What can hang from each mark:
galof: dufa kebud pina
kanevu: ruvesa
dufa: galof livofuv ruvesa
ruvesa: kanevu pina
kebud: galof
pina: livofuv ruvesa
livofuv: pina

In the rows, 128 means zero.
Known rows, with every way that one mark hangs from another:
kebud[galof[pina[livofuv]]]: [137 116  91 109 142 128 134 121 177 129 140 141 131 125 131 177 136 113
 218 133 148]
pina[livofuv ruvesa]: [143 130 103  99 133 134 145 125 117 142 130 148 131 122 122 140 131 134
 198 126 119]
kebud[galof[dufa]]: [202 123 114 104 162 127 142 126 181 129 140 147 135 125 132 171 136  86
 134 138 146]
ruvesa[kanevu pina[livofuv]]: [122 116  95  71 125 137 141 129 121 126 126 151 122 124  91 157 158 131
 226 149 118]
livofuv[pina]: [128 124 106  98 134 157 131 120 124 125 129 146 130 123 133 110 130 118
 123 103 128]
pina[livofuv]: [130 122 115  99 137 135 141 124 138 125 131 147 129 128 123 146 134 123
 228 134 135]
kebud[galof]: [141 127 118 112 158 130 146 122 168 130 138 141 132 122 132 165 134 128
 134 137 151]
galof[kebud pina[ruvesa[kanevu]]]: [171 116  99  68 126 158 157 129 111 143 128 148 120 120 113 151 147 156
 109 126  98]
dufa[galof ruvesa[kanevu pina]]: [137 129 102  77 139 131 141 130 133 131 125 145 126 108  97 135 140 151
 136 151 170]
kanevu[ruvesa[pina[livofuv]]]: [132 128  84  92 125 113 144 125 131 128 129 144 130 128 115  88 148 109
 219 144 139]
dufa[galof livofuv]: [148 124 116  58 145 134 140 123 151 128 131 148 134 123 117 143 117 135
 146 142 144]
kebud[galof[pina[ruvesa]]]: [147 130  82 116 142 130 150 122 155 148 137 139 133 115 132 163 133 130
 101 128 129]
livofuv[pina[ruvesa[kanevu]]]: [131 129  93  69 129 180 134 127  87 144 121 151 124 113 108 115 132 159
  98  98 105]
kanevu[ruvesa]: [131 137 106  96 141 134 149 125 133 128 128 145 130 127 126  79 133 134
 136 131 147]
pina[livofuv ruvesa[kanevu]]: [135 127 102  70 130 157 145 131 102 144 125 153 124 118  97 150 137 163
 203 128 113]
livofuv[pina[ruvesa]]: [141 131  94  98 129 159 136 121 102 143 128 146 131 116 131 104 125 129
  95  96 111]
dufa[galof[pina] livofuv ruvesa]: [147 127  96  59 134 129 129 123 167 128 130 145 134 118 120 137 110 132
 141 137 166]
dufa[ruvesa]: [136 135 121 101 143 133 141 125 146 127 128 148 132 120 130 129 125 137
 139 134 160]
dufa[galof[kebud]]: [187 115 136  96 148 133 154 124 145 129 137 141 130 123 136 142 133 136
 139 134 155]
galof[pina]: [123 123  94 106 130 135 148 122 144 125 131 146 130 126 126 141 140 117
 137 134 126]
galof[dufa kebud pina[ruvesa[kanevu]]]: [233 114  95  59 129 155 152 132 124 141 130 152 121 123 114 158 149 114
 109 126  93]
galof[dufa kebud pina]: [229 106 108  87 135 132 148 126 160 122 136 149 128 134 138 153 149  74
 136 132 115]

Rows:
[180 108 113  98 139 131 153 122 151 128 138 139 129 124 137 145 137 124
 136 132 148]
dufa[galof[kebud pina]]
[233 100 105  81 131 130 138 125 162 121 138 149 128 136 136 162 146  69
 223 130 119]
galof[dufa kebud pina[livofuv]]
[139 131 122  76 150 150 139 131 136 131 125 147 127 110 105 136 123 171
 142 137 182]
dufa[galof ruvesa[kanevu]]
[193 108 121  40 138 155 127 120 139 126 134 143 129 125 136 121 117 123
 126 108 134]
dufa[galof[kebud] livofuv[pina]]
[242 116 131   4 143 153 131 134 154 123 127 157 122 129 111 158 130 121
 147 139 127]
galof[dufa[livofuv ruvesa[kanevu]] kebud]
[126 129  82  79 124 158 152 129 109 144 124 151 123 115 102 144 141 157
 110 128 104]
galof[pina[ruvesa[kanevu]]]
[149 124  80 105 128 129 142 122 130 145 133 143 133 115 122 140 125 131
 194 126 141]
dufa[galof[pina[livofuv ruvesa]]]
[200 117 118  46 136 112 141 126 158 128 134 143 130 121 125 141 127 122
 140 152 154]
dufa[galof[kebud] livofuv ruvesa[pina]]
[140 127  95  30 133 149 127 129 152 128 124 151 127 114  98 147 116 159
 144 139 159]
dufa[galof[pina] livofuv ruvesa[kanevu]]
[191 111 113  90 135 125 135 123 161 128 136 140 129 120 139 144 123 128
 221 129 180]
dufa[galof[kebud pina[livofuv]] ruvesa]
[209 125  91  55 148 124 121 126 206 127 137 149 135 124 132 174 119  83
 135 139 151]
kebud[galof[dufa[livofuv ruvesa] pina]]
[201 128 117  71 164 144 129 133 174 130 132 150 128 116 113 172 133 121
 135 137 168]
kebud[galof[dufa[ruvesa[kanevu]]]]
[196 120  91 106 150 126 139 124 188 128 141 146 134 125 134 174 141  73
 132 136 140]
kebud[galof[dufa pina]]
[203 132 115  45 144 130 126 129 167 122 129 156 134 128 123 142 117  93
 143 140 138]
galof[dufa[livofuv ruvesa]]
[147 131 103 107 140 109 143 125 147 131 132 141 135 113 120 125 133 123
 134 150 176]
dufa[galof ruvesa[pina]]
[181 118 100  97 127 136 159 124 126 142 134 143 127 123 136 142 141 130
 105 125 104]
galof[kebud pina[ruvesa]]
[249 116 113  35 131 113 135 130 167 123 133 150 129 132 128 150 140  73
 140 151 121]
galof[dufa[livofuv ruvesa[pina]] kebud]
[208 119  99  47 151 149 113 122 177 126 137 150 134 127 133 152 120  75
 123 111 125]
kebud[galof[dufa[livofuv[pina]]]]
[198 122  76  93 125 130 138 126 138 140 133 152 133 125 122 150 136  80
 195 125 108]
galof[dufa pina[livofuv ruvesa]]
[145 128  99  28 133 132 133 130 142 130 124 148 127 113  90 144 130 150
 143 156 154]
dufa[galof livofuv ruvesa[kanevu pina]]
[188 125  90  18 131 150 124 133 160 123 123 158 126 124 100 157 128 109
 145 139 127]
galof[dufa[livofuv ruvesa[kanevu]] pina]
[196 119  99  41 135 155 117 123 146 122 129 154 133 131 126 124 123  75
 129 108 107]
galof[dufa[livofuv[pina]]]
[171 103 109  89 127 133 144 122 148 123 137 144 125 132 136 157 144 112
 222 130 123]
galof[kebud pina[livofuv]]
